Each row comes from the steps of one walk. Every step used is in the known rows, and no mark comes twice. Write the walk behind each row, first mark first.
Known rows
noledo/nalu/zalef/sero: [ -4  20 -47  15   0  12  12  -8  28  -5  -9   9 -28 -13   8 -25   2 -23
 -25  -2   6  -6  -4  27   7   1 -10  -3  24  15]
zuke/tola/nisi/taki/noledo: [  6 -10 -22 -31 -21  23  -3   5  42  15  -8  41 -30   4  -4 -24   0 -27
  -3  20 -16   6   5 -17   5 -10  -4   2  37   1]
nisi/liti/zuke/tola: [ -1 -20   0 -13   3   8   8  37   7  16   4  26  -2  13 -17  17   5 -49
   5  21  18   1 -16   4   0  -4  -8  -4 -22   2]
liti/nisi/tola/noledo/taki: [-13   2  16 -18  -3   0   4  16 -35  21  -3   8 -26   5   7  26  -2 -11
 -20  -4   9   0 -33  25  -1   1 -11  -1  -7  -2]
zalef/nalu/noledo: [ -6  15  12   1  10  13  -4  29   0  15   9  20 -17   2  35  -5  -9 -16
 -26  11  24  -3 -54   0   3  -1 -22 -19  -9  -3]
liti/nisi/taki/noledo/nalu/zalef/sero: [  4  13  -6 -13  -6   8   8  28  -9  24  19  -7 -30  12  30   9 -28  -9
 -27  -2  15  -2  -3  11   5  16 -19  -5  16  -2]
ramib/noledo/nalu: [-19  18   8  -6 -11   5  10 -21  35   8 -20 -26 -24 -16   0 -22  24  15
 -16   2  15 -11  -8  13   2  -5  -5   0 -28   0]
zalef/nalu/noledo/taki/nisi/tola: [ -6  20   5  -3  10  10 -10  25  -7  12  10  47 -20  -1  21 -10  -4 -16
 -21   2  10   0 -12  -2   7  -3 -13 -29   4   0]
sero/zalef/nalu/noledo/tola/zuke: [ -5 -11 -31  -4  26  26   5  20  -6  17 -12  46 -14   1  50   2   5 -48
  -2  -7   8  -3 -33  11 -11   3   0  -7   1   3]
nisi/tola: [-16  -2  -5 -35  -7  -5  -5  26  -7   6  -7  22 -24   5  -1  -7  34 -22
  -4   4   7   3 -32  49  -5 -20   2  -1 -15  12]
nitof/ramib/noledo/nalu/zalef/sero: [-10  35 -14  11   0  -8  15 -16  29   9  -4 -58 -18   2  27  -5  -2  -4
 -22  -5   8 -15 -17  36   6   0   1   6 -10   3]
nalu/zalef: [  3  -1 -19  10  -4  24  10  -1  12  -6 -13 -10 -34  14  25  -7  -5 -28
 -16  -1   6   5 -23  16  -2 -14 -16  10   6   7]
sero/zalef/nalu/noledo/tola/nisi: [ -5  -3 -25  -7  25  28   6  19  -3  17  -8  52 -13  -1  42   4   7 -46
  -5 -12   7  -3 -47  11  -7   0  -1 -14   1   1]
liti/nisi/taki/noledo/nalu/zalef: [  4   7   0 -10  -7  13   9  29 -16  19  20  -7 -20  17  22   8 -27 -14
 -25  -4  20   2  -4  10   0  14 -17  -3  11  -4]
zuke/tola/noledo/ramib/nitof: [  1 -18 -26  14 -16  22   4 -12  29   8 -14  12 -28 -11  11  -2   1 -41
 -13  28 -11  -7 -36   4  10 -11  -2  25  -1   3]
liti/zuke: [-11  -8   8 -36   6   9  13  -5  -8  26  -5   7 -19   4  -2  22  30 -45
   6  -5  21  -2 -35  22   0  -3 -13  11 -42  -1]
zuke/liti/nisi/taki: [ -4   2  16 -33  -3 -11  11  41 -16   7  11 -11 -12  19 -12  32 -34   0
   7  17  25   3   2 -28  -8  -2   4  -1  -5  -5]
nisi/tola/zuke/liti: [-14 -17 -12 -45  -3 -12  -2  23 -12   3 -17  27 -15   8  -8 -14  21 -23
  11  15   3  12  49  10 -12 -16   6   3   4  14]
nisi/taki/noledo/nalu: [  8   2 -24  -9  -4  13   0  32   9   8  27  18 -16  -2  18 -12   0 -30
 -12   5   4   0   1   6  -3  -1  -5 -17   6   2]
taki/noledo/ramib/nitof: [  3 -14 -13  18   4  23  14  10   2   2   7  -4 -21 -11  39  15  21 -49
 -34  21  15  -7 -32  -6   6 -10 -13  15 -45  -9]
sero/zalef: [ -6 -19 -37 -10  17  29  13   9   7  14 -18  21 -17   3  31  17  17 -41
   2  -5   7  -5 -86  21 -16 -11   7  11 -24   3]
noledo/taki: [-12   0 -14  -9   2  14   2   2  15  -2  -9  17 -32  -8 -12  21  22 -20
  -6   4  -9  -6 -23 -13  -3 -14  12  -7  -7  -2]
noledo/taki/nisi: [ -7   1 -11  -9  -1  22   3 -19   8  -1 -17  40 -35  -6 -15  18  17 -10
  -6   3  -7  -1   2 -35   0 -13   3  -9   1  -5]
zeto/ramib/nitof: [-11  -4  45   4  -7  17  -6  15  13  11   4 -71 -18   0   7  -7  14   5
  -3  27  24 -10 -43  17  13 -16 -18  -8 -18  -7]
nitof/ramib: [ -8  11  -9  -1   4   0  13   6   3   7   0 -36  -8  15  18  24   2 -27
 -16   6  15  -8 -70  22  -6  -7   5  12 -21  -5]
liti/nisi/taki/noledo/tola: [ -2   2  18 -24  -8   7   6  33 -25  21  13   1 -30  15  23  27 -15 -14
 -18   2  20  -2  -8   2  -3  13 -13  -4   2 -10]
zeto/ramib/noledo/tola/nisi/liti: [-19   7  68   0  -6   8  -2   5   1   7 -19 -41 -42 -15   4 -29  20   8
   2   6  20 -12  -4   4  13 -14 -15 -23   8 -12]
sero/zalef/nalu: [ -5  -9 -34  -7  28  25   7  25   1  23 -10  31  -6   5  29   9   8 -30
  -3 -13  15  -6 -87  25 -13  -4   3  -2 -17   7]
zeto/ramib/noledo/tola: [-22  10  66   1  -9   6  -2  -1   0   8 -22 -54 -54 -17  15 -29  22  11
   2   4  22 -17 -27  19  11 -14 -14 -13   1 -12]
nisi/tola/noledo: [ -8  -6  -4 -12  -2  -1  -2  12 -20   7  -7  26 -24  -8  14   0  22 -30
  -9   2  -5   1 -40  43  -4 -20  -9  -7 -13  10]
zeto/ramib/noledo/tola/nisi: [-21  11  66  -6  -9   9  -2  -9   2  10 -24 -46 -51 -17   9 -32  25  11
   2   1  18 -13 -11   9  13 -15 -16 -16   9 -13]

Write each row's walk
[  1 -13 -16   5 -15  21   4  -8  27   9 -21  23 -38  -9  15  -3  -8 -32
  -9  25 -13  -6 -61  -1   1 -11 -11  12  13   0] => zuke/tola/noledo
[ -4 -16 -13  29   7  20  14 -20 -20   4 -13  13 -26 -24  27  15   9 -47
 -25   3   1  -8 -62  -1   4 -13  -9  14 -23  -3] => tola/noledo/ramib
[-11   7  17 -17 -10  10   5 -24  31  15 -20   4 -35  -6 -11  -2  17   9
   2   3  -4  -6  36 -19   9  -9  -2  -6 -21  -4] => ramib/noledo/taki/nisi/liti/zuke/tola
[  7 -10  -4   3   1  23  12 -11  -7  11 -11  60  -8   1 -14   5  -5 -32
  -4  14  15   5  10 -27   5  -1 -23 -11  -3  -1] => taki/nisi/liti/zuke/tola/noledo/nalu
[-13 -18 -20   3  -5  15   5  -3  14   5   0 -20  -5  -2   0  16  35 -36
 -21  18  19  -6 -13  12  11 -12  12  32 -48   3] => noledo/ramib/nitof
[ -2 -28  -9 -26   0   3  10  14 -10  10  -5  -7  -3  13   7  11 -13 -19
   1  28  13  10  91 -53  -7   4  -1  15   1  -2] => tola/zuke/liti/nisi/taki/noledo/ramib/nitof
[-16  -4   9 -27  -5  11   6 -11  -1  -4 -31  43 -38  -9 -10  16  38 -34
  -3   3   3  -1  25 -15  -3  -6  -2  -9  16  -4] => noledo/tola/nisi
[ -4  18   6   4  11  16  -6  18  -1  11   7  40 -20  -2  24  -2 -10 -13
 -24   6  13  -3 -23 -18   6  -1 -17 -27   2  -5] => zalef/nalu/noledo/taki/nisi
[  9  -5 -11 -18  -5  14  -2  35   5  12  24  10 -25   5  29   0  -1 -27
  -9   9   2   1 -12   0  -5  -7  -9 -13  -3  -1] => nisi/taki/noledo
[  5  -4 -30 -26 -21  22  -2   3  45  12  -6  46 -25  -1 -11 -33   1 -29
  -5  17 -15   5  14 -13   6  -6  -1  -1  43   3] => zuke/tola/nisi/taki/noledo/nalu
[ -4 -10 -16 -30 -21  23   1 -10  45  12 -27  36 -31   3 -14 -18   9 -22
  -4  22  -9   4 -19 -16   3 -13  -4  11  28   1] => zuke/tola/nisi
[ -2   3  20 -26  -1 -12  14  44 -25   1  10   1 -21  13   0  35 -30 -14
   5  17  23   1  18 -32  -8   3   1  -7   0 -10] => zuke/liti/nisi/taki/noledo/tola
[  4  10 -31   5  -1  15  10  -3  27   3 -15  -9 -53   5  40  -4  -6 -18
 -20   3  -3  -3 -19  19   7 -11 -22   6  16  12] => nalu/zalef/sero
[  4   3 -25  42   5  24  15 -21  -3  -6  -8  13 -19 -22  23  -4 -11 -37
 -25  -1  -5  -3 -35   8   1  -4 -22  -7   8   5] => tola/noledo/nalu/zalef
[  3 -21   1  -2   6  11   9  31   0  16   4  29  -3   7  -9  21  -2 -53
   3  20  12   0 -21   1   1  -4 -14  -7 -21   2] => nisi/liti/zuke/tola/noledo
[  8 -11 -21  -9  -6  15  -2  31   6  12  31   0 -14   4  25   2   8 -36
 -13  12   4  -1  11   5   4  -7   1   0 -16   1] => nisi/taki/noledo/ramib/nitof
[ -9   8  12 -17   2 -17  15  31 -30   1   1   5  -9   4 -13  23 -25 -10
  -1  13  22   2  -4  -9  -6  -2  -1  -4  -5  -1] => zuke/liti/nisi/tola/noledo/nalu
[-12   8  23 -16  -3   9   7 -24  20  15 -18  -2 -32  -7  -8   6  22  11
   0  -1   1  -6  33 -19   6 -10  -4 -10 -32  -5] => ramib/noledo/taki/nisi/liti/zuke
[-14  28  -2   5  -1  -7  15 -12  21   8  -4 -55  -6   3  13   1   6  -5
 -19  -2  16 -14 -32  30   0  -1   7   7 -25  -3] => nitof/ramib/noledo/nalu
[ -3 -14   5 -21   4  22   7  11  13   7 -10  35   0   5 -22   9  13 -19
 -12  16   8  11   3 -39  -2 -14 -13 -18   1  -2] => tola/nisi/liti
[-15  12  18 -15 -10  12   5 -34  29  10 -26  -8 -43 -10   0   0  22  24
  -7   0  -3  -8  16 -22   4 -14  -3  -5 -25  -6] => ramib/noledo/taki/nisi
[ -7  18   5   3  13  12  -7  29   2  11  11  28 -19  -3  25  -1  -7 -17
 -23   6  12  -5 -35  -7   5  -1 -12 -25  -2  -3] => zalef/nalu/noledo/taki
[-16  22  14  -9  -3  -7  13 -17  12   8 -14 -42 -21   5  15  14  16 -11
 -10  -3   7 -12  -4  15   0  -4   6   4 -16  -7] => nitof/ramib/noledo/tola/nisi
[-15  23  38  15  -6   8   1  -8  20  10 -14 -63 -49 -20  20 -52   7  18
  -9  -1  18 -17 -24  29  20 -11 -20 -14  15  -2] => zeto/ramib/noledo/nalu/zalef/sero
[ -7   1  14 -34 -11   6   2  28 -14  28  11 -13 -20  23   5  23 -16   2
 -14   1  23   1 -24   8  -3   8  -7   3  -3  -5] => liti/nisi/taki
[ -2  -9  -6  -6  -8  16   1 -22 -17   8 -14  42 -19  -2   5   2  20 -18
 -12   9   4   6  10   3   7 -16 -15   2 -17   5] => taki/nisi/tola/noledo/ramib/nitof
[ -3  -2 -34   2  27  28   4  25   2  17   0  40 -12   0  44   7   0 -41
  -6 -10   5  -6 -68  15  -7  -2   5 -12  -9   2] => sero/zalef/nalu/noledo/taki
[-17  14   8  -7  -3  -9  12 -15   9   8 -18 -48 -22   7  23  12  14 -13
  -8   2   8 -12  10  15  -4  -1   7  10 -16  -6] => nitof/ramib/noledo/tola/zuke
[-11   3  20 -34  -2 -18  12  40 -25   4  -1  -2 -14  15 -14  28 -20  -5
   3  16  27   4 -10 -10  -8  -7   3   2 -13  -3] => zuke/liti/nisi/tola
[ -2  -7 -26 -14  24  15   5  37 -18  20   2  41  -8  10  43   8 -18 -41
   6  -7  11   0  -2   2 -11  10   6 -11  11   3] => sero/zalef/nalu/noledo/tola/zuke/liti/nisi/taki
[ -3  -9 -35   6  25  28   4  24   4  20   5  23   0   3  47   8   5 -46
 -11  -3  14  -6 -61  24  -2  -2   4   2 -27   4] => sero/zalef/nalu/noledo/ramib/nitof
[-10  -2 -10  -9   1  -1  -4  11 -17   4  -4  34 -27 -13   5   4  24 -31
  -6  -2 -17   0 -20  35  -2 -20   0 -14  -6  10] => nisi/tola/noledo/taki
[  0   4   2   2  -6  25   1   1  10   0   6  48 -33  -2  25   4  -8 -49
  -9  21  -7   2  15 -30  12  -6 -11 -15   2 -12] => nalu/noledo/taki/nisi/liti/zuke/tola
[-19   6  71  -7  -3   6   0   1  -6  14 -16 -40 -40 -14   0 -26  24  -1
   9   0  22 -11   5  10  15 -11 -17 -21   2 -11] => zeto/ramib/noledo/tola/nisi/liti/zuke
[-13  21  10  -3  -2  -5  13  -9  18  13  -7 -62 -15  10  23  13   5  -2
 -15   2  14 -13 -45  23  -2  -7   3  11 -34  -7] => nitof/ramib/noledo
[-15  16  11  -8  -1 -16  15  -8   6   3 -16 -48 -18   8  17  15   4 -12
  -1   6  10 -11  22   4  -6  -2  11   9 -15  -6] => nitof/ramib/noledo/tola/zuke/liti
[ 13   9 -36  -4  -3  12   1  28  16   8  27  15 -28  -3  31 -17  -8 -29
 -15   2  -4  -1  16  13   4   0 -10 -18  21   8] => nisi/taki/noledo/nalu/zalef/sero
[ -2  -7 -24   0  28  27   5  32  -5  15  -3  57  -5   2  37   7   1 -49
  -5  -7   9  -2 -39   6  -7   0  -1 -20   0   2] => sero/zalef/nalu/noledo/tola/nisi/liti
[  0  -2  11 -20  -1  -8  13  42 -15   6  21 -19  -4  16  -2  35 -30 -12
  -2  22  25   1  20 -31  -1   0   4   5 -19  -7] => zuke/liti/nisi/taki/noledo/ramib/nitof
[  2   4 -16  18   5  21  17  11   4  -4   2  21 -23 -19  29  -5   9 -40
 -33  12  15  -6 -45  -5  -3  -2 -20  -8 -13  -8] => taki/noledo/nalu
[ -1 -16 -15 -21 -16  22   1   9  42   9 -19  43 -19   7 -21 -13   2 -26
  -4  29  -6   6  -8 -23   3 -13  -4   2  26   1] => zuke/tola/nisi/liti
[ -4  13 -39  20  -2  18  12  -6  18 -12  -7   8 -14  -6  -2 -27   2 -31
 -22  -4  12  -1  -6  24   1  -1  -5   0  16  11] => noledo/nalu/zalef
